Every row comes from one small tree of marks. Brackets hold a mark, then the marks that hang from it, in alphabetical order. Every link used is in the known rows. Which tree was each row made from?
Known rows
{J G S X}: |  .05 |  .02 |  .01 | -.06 |  .15 |  .12 | -.06 | -.53 | -.37 |  .28 |  .08 | -.19 | -.13 | -.17 | -.02 | -.24 | -.15 | -.01 |  .14 | -.28 |
{Q {J W}}: | -.11 |  .14 | -.39 | -.25 |  .42 | -.14 |  .63 | -.16 |  .26 |  .04 |  .54 | -.60 | -.25 |  .14 | -.07 |  .26 | -.06 |  .47 | -.19 |  .28 |
{X J}: |  .00 |  .06 | -.08 | -.59 |  .28 |  .09 |  .75 | -.12 | -.31 |  .00 |  .37 | -.47 | -.30 |  .04 |  .21 |  .25 |  .03 |  .22 | -.72 | -.20 |
{G J}: | -.12 |  .16 | -.31 | -.58 |  .05 | -.10 |  .74 |  .08 | -.15 |  .16 |  .36 | -.62 | -.58 | -.08 | -.09 |  .40 | -.11 |  .05 | -.67 | -.09 |
{G {J S W X}}: |  .15 | -.05 | -.34 | -.02 |  .05 | -.36 |  .10 |  .03 |  .03 |  .11 |  .50 | -.46 | -.26 |  .07 | -.29 |  .14 |  .07 |  .12 | -.20 |  .21 |
{Q {J G R}}: | -.03 |  .04 | -.10 | -.28 |  .00 |  .35 |  .20 | -.72 | -.15 |  .05 |  .01 | -.52 | -.07 | -.18 |  .07 |  .16 | -.20 | -.21 |  .06 | -.13 |
{Q {J X}}: |  .19 | -.12 | -.33 | -.51 |  .53 |  .01 |  .49 | -.36 |  .04 |  .18 |  .10 | -.61 | -.19 |  .00 | -.02 |  .19 | -.11 |  .34 | -.44 |  .12 |
{J G R S}: | -.18 |  .15 |  .15 | -.04 | -.30 |  .30 | -.05 | -.55 | -.35 |  .21 | -.01 | -.24 | -.05 | -.29 |  .14 | -.25 | -.13 | -.43 |  .41 | -.51 |
{S {J R W {X G}}}: |  .20 |  .11 |  .14 | -.04 | -.33 |  .20 | -.34 | -.28 | -.12 | -.13 |  .49 | -.22 | -.15 |  .34 |  .27 |  .20 | -.33 |  .13 |  .30 |  .23 |
{Q {J R}}: | -.01 |  .03 | -.17 | -.46 |  .08 |  .18 |  .50 | -.34 |  .02 |  .11 |  .03 | -.73 | -.11 | -.15 |  .15 |  .22 | -.12 | -.11 | -.16 | -.14 |
{J R S {X G}}: |  .11 |  .01 |  .26 | -.15 | -.18 |  .32 | -.30 | -.33 | -.30 |  .11 | -.03 | -.09 | -.27 | -.07 |  .24 | -.02 | -.09 | -.17 |  .16 | -.36 |
{S G {J X}}: |  .03 |  .25 |  .18 | -.35 |  .24 | -.03 |  .31 | -.24 | -.25 |  .38 |  .45 | -.62 | -.48 |  .00 |  .23 | -.02 | -.36 |  .22 | -.04 |  .22 |
{R {J G S W}}: | -.10 |  .11 | -.16 |  .25 |  .20 |  .00 |  .04 | -.50 | -.01 |  .20 |  .81 | -.27 | -.10 |  .13 | -.19 | -.09 | -.04 |  .23 |  .40 | -.13 |
{X G}: | -.20 |  .31 |  .05 | -.46 |  .11 |  .28 |  .49 | -.07 | -.25 |  .15 |  .32 | -.12 | -.79 |  .03 |  .21 |  .27 | -.25 |  .21 | -.27 | -.27 |
{X {J G}}: | -.02 |  .12 | -.02 | -.43 |  .14 |  .26 |  .44 | -.52 | -.45 | -.02 |  .38 | -.28 | -.27 | -.07 |  .12 |  .18 | -.04 |  .08 | -.46 | -.26 |
{Q {J G S}}: | -.02 |  .09 | -.08 | -.23 |  .40 |  .07 |  .26 | -.62 | -.17 |  .35 |  .26 | -.46 | -.20 | -.21 | -.12 | -.09 |  .06 | -.04 | -.12 | -.16 |
{X G J}: |  .02 |  .21 |  .16 | -.60 |  .20 |  .30 |  .46 | -.19 | -.42 | -.09 |  .45 | -.18 | -.67 |  .12 |  .26 |  .41 |  .04 |  .27 | -.75 | -.25 |
{R {J G W X}}: |  .09 | -.12 | -.34 |  .17 |  .23 |  .08 | -.02 | -.57 |  .01 | -.04 |  .61 | -.32 | -.07 |  .26 | -.19 |  .13 | -.32 |  .51 |  .34 |  .15 |
{S G {J R W X}}: |  .04 |  .22 |  .18 |  .09 | -.13 | -.01 | -.11 | -.32 | -.05 |  .05 |  .47 | -.58 | -.20 |  .10 |  .32 | -.05 | -.39 |  .05 |  .65 |  .38 |
{Q {J G R W X}}: |  .17 | -.08 | -.29 |  .12 |  .01 |  .22 | -.23 | -.80 |  .04 | -.19 |  .08 | -.40 |  .05 |  .05 | -.01 |  .17 | -.25 |  .08 |  .46 |  .28 |

Which tree is each row?
| -.02 |  .04 |  .14 |  .20 | -.27 |  .16 | -.17 | -.57 | -.30 | -.18 |  .41 | -.20 |  .10 | -.03 |  .15 | -.07 |  .12 | -.28 |  .32 | -.24 | : {X {J G R S W}}
|  .15 |  .00 |  .09 | -.17 | -.33 |  .29 | -.16 | -.64 | -.43 |  .07 |  .12 | -.42 |  .16 | -.06 |  .25 | -.01 | -.39 | -.18 |  .30 | -.10 | : {S {J G R X}}
| -.09 |  .15 |  .21 |  .26 |  .00 |  .03 | -.26 | -.38 | -.03 |  .14 |  .20 | -.32 | -.31 | -.11 |  .17 | -.25 | -.16 | -.09 |  .90 |  .02 | : {J R {S G} W X}
| -.12 |  .22 |  .28 |  .09 | -.03 |  .04 |  .06 | -.28 | -.17 | -.05 |  .51 | -.45 | -.36 | -.05 |  .31 | -.10 |  .17 | -.19 |  .38 | -.09 | : {X {J R {S G} W}}
|  .11 |  .05 |  .00 |  .15 | -.36 |  .16 | -.32 | -.57 | -.22 | -.09 |  .37 | -.37 |  .23 |  .16 |  .19 | -.04 | -.40 |  .01 |  .60 |  .17 | : {S {J G R W X}}
|  .19 | -.02 | -.26 |  .20 |  .44 | -.11 | -.15 | -.74 |  .07 |  .12 |  .34 | -.34 |  .03 |  .04 | -.22 | -.08 |  .05 |  .22 |  .30 |  .22 | : {Q {J G S W X}}
|  .26 | -.08 | -.01 |  .09 |  .13 |  .12 | -.44 | -.49 |  .10 | -.06 |  .24 | -.26 | -.12 |  .11 |  .02 |  .14 |  .09 |  .05 |  .28 |  .15 | : {Q {J R S W {X G}}}
| -.16 |  .20 |  .13 | -.15 |  .43 |  .03 |  .38 | -.32 | -.14 |  .53 |  .61 | -.61 | -.56 | -.12 |  .00 | -.13 | -.04 |  .15 |  .13 | -.21 | : {R {J {S G}}}
|  .21 | -.11 | -.13 |  .29 |  .10 |  .12 | -.46 | -.82 |  .08 |  .00 |  .12 | -.35 |  .22 | -.04 | -.07 | -.10 | -.01 | -.10 |  .60 |  .16 | : {Q {J G R S W X}}
| -.02 |  .19 |  .01 |  .03 | -.39 |  .02 | -.21 | -.05 | -.11 | -.07 |  .54 | -.25 | -.50 |  .03 | -.03 |  .30 |  .09 | -.26 |  .10 | -.04 | : {X {G {J R S W}}}
| -.23 |  .31 | -.05 |  .18 |  .04 |  .02 |  .06 | -.40 | -.12 |  .21 |  .46 | -.11 | -.21 |  .00 | -.05 | -.20 | -.06 |  .10 |  .42 | -.15 | : {J G S W}
|  .05 | -.02 | -.01 | -.33 |  .13 |  .05 |  .27 | -.35 | -.01 |  .25 |  .06 | -.66 | -.03 | -.22 |  .10 | -.04 |  .14 | -.29 | -.04 | -.16 | : {Q {J R S}}
| -.20 |  .18 |  .06 |  .28 | -.32 |  .14 | -.18 | -.50 | -.18 |  .03 |  .25 | -.16 |  .01 | -.10 |  .06 | -.19 | -.10 | -.26 |  .76 | -.27 | : {J G R S W}
| -.01 |  .00 | -.07 | -.18 | -.14 |  .11 |  .37 | -.18 | -.11 | -.29 |  .36 | -.44 | -.06 |  .11 |  .27 |  .26 |  .02 |  .05 | -.03 | -.10 | : {X {J R W}}
| -.08 |  .04 | -.23 |  .06 |  .29 | -.19 |  .35 | -.14 |  .13 |  .27 |  .80 | -.48 | -.15 |  .20 | -.13 | -.01 |  .05 |  .32 |  .09 | -.07 | : {R {J S W}}
|  .00 |  .13 |  .01 |  .09 |  .11 | -.01 |  .08 | -.50 | -.25 | -.03 |  .64 | -.19 | -.15 |  .07 |  .01 | -.08 |  .17 |  .11 | -.01 | -.17 | : {X {J G S W}}
|  .09 |  .13 |  .24 | -.01 | -.18 |  .20 | -.16 | -.28 | -.25 | -.22 |  .54 | -.10 | -.29 |  .16 |  .27 |  .15 |  .24 | -.09 |  .03 | -.21 | : {X G {J R S W}}
| -.01 |  .09 | -.07 |  .05 | -.18 | -.03 | -.07 | -.23 |  .01 | -.13 |  .31 | -.61 | -.53 | -.03 |  .02 |  .30 | -.27 | -.07 |  .36 |  .35 | : {S {G {J R W X}}}
| -.21 |  .25 |  .04 |  .19 |  .41 | -.13 |  .26 | -.27 |  .12 |  .34 |  .86 | -.51 | -.52 |  .12 | -.04 | -.08 | -.04 |  .31 |  .44 |  .05 | : {R {J {S G} W}}
| -.24 |  .32 | -.05 | -.04 | -.22 |  .04 |  .25 | -.09 | -.02 | -.07 |  .46 | -.61 | -.66 | -.08 |  .10 |  .32 | -.18 | -.17 |  .30 |  .25 | : {S {G {J R W}}}
|  .15 | -.12 | -.20 |  .34 |  .28 | -.04 | -.22 | -.65 | -.02 |  .12 |  .64 | -.23 |  .07 |  .18 | -.25 | -.13 | -.10 |  .33 |  .42 | -.02 | : {R {J G S W X}}
|  .12 |  .06 | -.15 | -.17 |  .10 | -.22 |  .28 | -.10 |  .03 |  .13 |  .59 | -.51 | -.03 |  .30 |  .10 |  .08 | -.28 |  .41 | -.01 |  .27 | : {S {J W X}}
| -.05 |  .03 | -.07 | -.08 |  .20 |  .13 |  .20 | -.54 | -.24 |  .34 |  .53 | -.34 | -.17 | -.08 | -.10 | -.13 | -.04 |  .04 |  .06 | -.36 | : {R {J G S}}
|  .13 | -.12 | -.18 | -.16 |  .26 |  .24 |  .14 | -.65 | -.20 |  .09 |  .32 | -.37 | -.11 |  .05 | -.14 |  .09 | -.31 |  .35 | -.01 | -.12 | : {R {J G X}}
